Known rows, with every way that one mark hangs from another
k305(k339(k972)): [ -7.5 -15.0  19.9 -17.3 -23.8  18.1  13.2  11.3  30.7   1.2  12.3  -7.7
  10.9  -1.7  11.9  30.6  -0.6  -0.7  24.4  43.9]
k972(k339): [  3.4  -5.0  18.5 -16.5 -21.9  15.4   6.3  -1.9  -2.7  26.4  -1.3   6.1
  -1.3 -30.5  16.2   4.3  29.2  -0.3  21.5  16.1]
k710(k458 k849(k305(k339(k972) k367))): [ 13.4  -2.8  19.0 -26.4  -6.9  27.7  43.0 -14.9   8.5  -2.1  -9.3  11.7
  17.6  33.1  16.5  34.7 -35.4  27.0 -18.0  27.2]
k339(k305(k458)): [  4.3  -5.8   8.4 -12.3 -22.7  21.9  19.8  76.5   7.7  38.4 -10.9  -9.7
 -13.4  17.1  25.1  19.2   8.7  28.1  22.4 -12.7]
k305(k339 k367(k208) k849): [ -3.3 -31.6  12.7  -0.5   9.2  -3.2   4.3 -48.7  10.6   1.4 -10.3 -18.4
 -22.0  32.6  -1.6 -16.7   5.8 -38.3  -9.6   3.5]
k339(k972): [-13.2 -20.7  16.3 -13.4 -19.5   6.2   8.9  24.1  19.5   9.2  17.8  -3.7
   8.3 -19.2  10.9  27.4  17.8  23.5  13.1  16.1]
k710(k849): [  3.2 -18.3  12.7 -16.9 -16.5  -6.2  52.8  35.0  14.6  21.1 -11.7  14.4
   5.6  -2.2  15.0  31.8  25.1  12.7   4.9 -32.7]
k849(k710): [  8.9 -16.1  13.1 -20.7 -19.5 -32.3  26.4  46.3  19.2  25.8   2.5  -5.6
  16.4  -3.0  13.2   9.7  21.5   8.4  15.0 -14.5]
k208(k367): [ -2.8 -19.3   2.8  -8.0 -24.6  -8.3   0.3   1.5  -3.2  30.8  -8.0  -6.3
  22.7 -11.4  15.1  27.4  26.0  62.6  38.4   0.3]
k710(k458 k849(k305(k367))): [ 21.9  -4.5   8.1 -20.3  -5.8   3.7  35.2   3.4  -9.1  23.2 -32.0  16.7
  15.7  23.9  13.5  23.3  -3.5  46.9 -25.8 -25.8]
k849(k305(k339 k367(k208) k458)): [  9.0 -10.0  10.1  -2.4   1.7  14.1  40.9 -33.4  -1.7  14.1   5.3 -19.7
  -4.7  50.6   0.0  -6.6 -18.2 -22.8   4.7  30.6]
k367(k208): [-10.1 -23.8   9.6  -7.8 -10.5 -12.4  -0.1   6.6  12.5  14.1   2.8  -4.4
  -6.5   1.0  12.3   6.1  31.3 -29.3   9.7 -10.3]
k305(k339 k367(k208) k849(k710)): [  7.1 -27.9  16.9 -11.3  14.2 -27.4  25.0 -26.2  14.9  -3.8   3.2 -24.2
  -4.4  39.0   1.9 -28.0  -4.2 -41.7 -11.3  -9.5]
k972(k339(k305(k458 k849(k710)))): [ 17.3   4.0  21.5 -24.6  -7.0  26.8  34.4  57.7  -1.6  24.6  12.5 -10.2
  -7.6   2.2  29.5 -30.9 -15.5   1.0  25.3 -23.6]
k710(k458 k849): [ 13.4 -15.9  11.6 -38.2 -16.2   6.2  11.2  28.2  16.1   7.9 -31.8  27.5
  19.7   8.3  25.8  28.1  13.6   6.4   1.7 -28.2]
k972(k339(k305(k367(k208) k458))): [  1.4  -9.9  18.9 -14.6  -0.1  25.3  19.2 -18.4 -24.4  24.6   2.9 -13.6
 -36.9  13.1  23.8 -13.6   6.0  -0.3  -2.9  11.2]
k208(k367 k458): [ -8.3 -14.5   0.3 -12.0 -26.8   7.2 -33.3  27.6 -11.5  18.7  -2.0  -5.3
  22.4  -4.6  27.9  20.0  28.5  73.6  30.7 -18.1]
k849(k305 k710): [ 14.1   3.7   9.9  -7.9 -18.5 -25.6  45.5  56.9   8.0  36.7  13.9  -4.7
  21.8   1.1  12.3   7.7   2.4  24.5  10.1 -17.7]
k367(k208(k458)): [-13.8 -18.0   7.1 -12.3 -13.1   4.5 -35.2  25.0   2.6   3.0   9.8  -2.0
  -6.2   4.8  26.2   0.5  37.4 -12.2   0.4 -28.6]
k710(k458 k849(k305)): [ 17.7   5.0   8.4 -23.8 -17.7  18.9  32.2  40.4   6.2  23.1 -22.1  28.2
  21.1  13.4  23.6  26.5  -4.3  19.1   0.9 -29.8]
k710(k458 k849(k305(k339 k367(k208)))): [ 16.2  -5.9  11.7 -18.9   3.4  14.1  34.5 -26.2   0.8   1.7 -25.1  12.2
   4.6  49.2  17.1  12.0 -21.5 -21.2 -23.9   1.1]

Rows
[  9.4 -17.0  11.3 -23.1   9.5 -16.4 -19.5  23.1  -1.7  10.4 -17.5 -11.1
 -16.4  41.0  27.2 -22.0  -7.1  -0.6 -27.6 -51.4]
k339(k305(k367(k208) k849(k710(k458))))
[ -3.6 -20.6  19.5 -20.2  -6.6  40.9  18.4  11.2  34.3 -11.6  21.1 -11.4
  12.4  19.8   3.5  -2.2 -22.7 -28.5  33.2  31.1]
k305(k339(k972) k458 k849)
[ -2.0 -35.6  10.3 -14.1   5.2 -10.5  13.7 -31.1  -0.7  12.9  -1.5 -17.2
  -3.8  23.3   0.6  -5.1  21.2 -13.2  -5.6   3.0]
k305(k367(k208) k458)
[ 21.1  -5.7  21.9 -23.1   2.2  11.4  39.6  22.1 -14.8  27.1   3.4 -19.3
 -17.8  15.7  20.4 -33.2 -13.6  23.3  -1.3 -17.1]
k972(k339(k305(k367 k458 k849(k710))))
[ -1.0 -30.5  19.9 -16.1   4.1  25.8  23.4 -27.7  20.9 -11.2  11.1 -22.5
   3.9  32.5  -4.2  -3.9 -19.5   0.2   7.2  34.7]
k305(k339(k972) k367 k458 k849)
[ 17.4  -4.6   9.6  -6.2 -12.2  16.3  46.2 -10.0   1.0  28.9  -9.7 -16.1
   6.2  42.7  -1.6   9.1 -15.4  21.7   9.3  37.3]
k849(k305(k339 k367 k458))
[ 22.7  -6.1  13.8 -13.0  -3.8  21.0  90.4   1.5   2.2  17.2 -11.1  -1.7
   7.0  45.6   3.4  17.6 -23.5  17.8  -2.1  10.8]
k710(k849(k305(k339 k367 k458)))
[-20.5 -24.7  18.1 -14.0  -4.2  12.3 -19.4 -27.2   5.4 -22.2  25.3 -19.2
  -7.3  24.5  18.6   7.0   7.0  -7.9 -15.9  32.2]
k305(k339(k972) k367(k208(k458)))
[-14.0 -11.3  14.9  -2.4 -11.5  25.6   5.3  66.0  14.1  17.4  14.6 -10.8
 -22.9  -4.8  17.8  14.1  -1.1  34.6   8.2 -22.8]
k339(k305(k849) k972)
[ -7.4 -30.9  25.1 -14.8  15.9 -19.4  26.1 -32.3  22.2 -23.2  32.5 -27.2
  -0.2  27.2   1.2 -17.9 -19.4 -38.4 -12.6  12.5]
k305(k339(k972) k367(k208) k849(k710))
[ -3.4 -15.9  10.7 -10.7  10.5 -14.7 -10.1  50.3 -11.7   9.1  10.3 -25.3
 -30.9  35.2  29.6 -26.4   7.4  17.0 -33.2 -71.2]
k339(k305(k367(k208(k458)) k849(k710)))
[ 22.5  10.1  11.1 -25.2 -21.3  30.1  35.5  28.0  16.5  15.1 -28.3  23.4
  22.6  32.1  23.2  27.5 -25.2  -6.5  10.9  -0.3]
k710(k458 k849(k305(k339)))
[ -7.0 -18.8  16.8 -13.8  -8.5  18.5  25.4  30.1  -0.9  22.2   8.6 -20.8
 -16.5  16.7  16.2  27.4  -4.8  59.0  -4.8  15.4]
k339(k305(k367 k458) k972)
[ 19.3 -11.0  10.7 -26.7  -2.7 -17.6 -14.6  47.5  -0.3  24.4 -30.7 -10.7
  -5.4  31.5  27.3  -9.4  -8.1  42.2 -22.2 -47.7]
k339(k305(k367 k849(k710(k458))))
[ 15.0  -4.7  21.1 -20.0  -5.4   1.4  68.6   4.7  14.1   7.3  32.6 -23.6
  27.1  35.7   1.8   4.7 -41.3  17.7   5.0  47.6]
k849(k305(k339(k972) k367 k458) k710)
[-10.7 -10.6  17.8   4.3  -0.8   8.4  32.1 -36.8   4.6   0.6  25.6 -17.0
  -8.3  21.3   3.0  11.0 -17.2  -6.0 -10.4  45.5]
k849(k305(k339(k972) k367(k208)))
[  7.2 -28.1  24.1 -29.7   8.5   0.5  42.9  -8.5  25.6 -15.5  24.0 -26.2
  20.1  36.3  -0.8 -14.5 -31.3  -2.9   5.4  27.2]
k305(k339(k972) k367 k458 k849(k710))
[ 22.7  -7.7  10.5 -17.8  -3.9 -21.3  61.6  20.4  -4.5  33.5   8.1 -17.8
  21.1  27.1   1.0  -5.4  -8.4  41.5  -3.1  -3.0]
k849(k305(k367 k458) k710)
[ -2.1  -2.2   7.3  -0.8  -6.8  17.1  -3.1  -1.5 -12.7  10.2   2.7 -14.8
 -13.7  40.3  14.0  -2.6   0.7  -0.6 -18.0   7.8]
k849(k305(k339 k367(k208(k458))))
[ 15.9   1.9  20.0 -32.4 -10.9  -5.5  16.5   2.2  13.3   0.4   6.9  -7.0
  31.6  31.3  14.5  11.5 -39.0  23.3  -7.0  42.0]
k849(k305(k339(k972) k367) k710(k458))
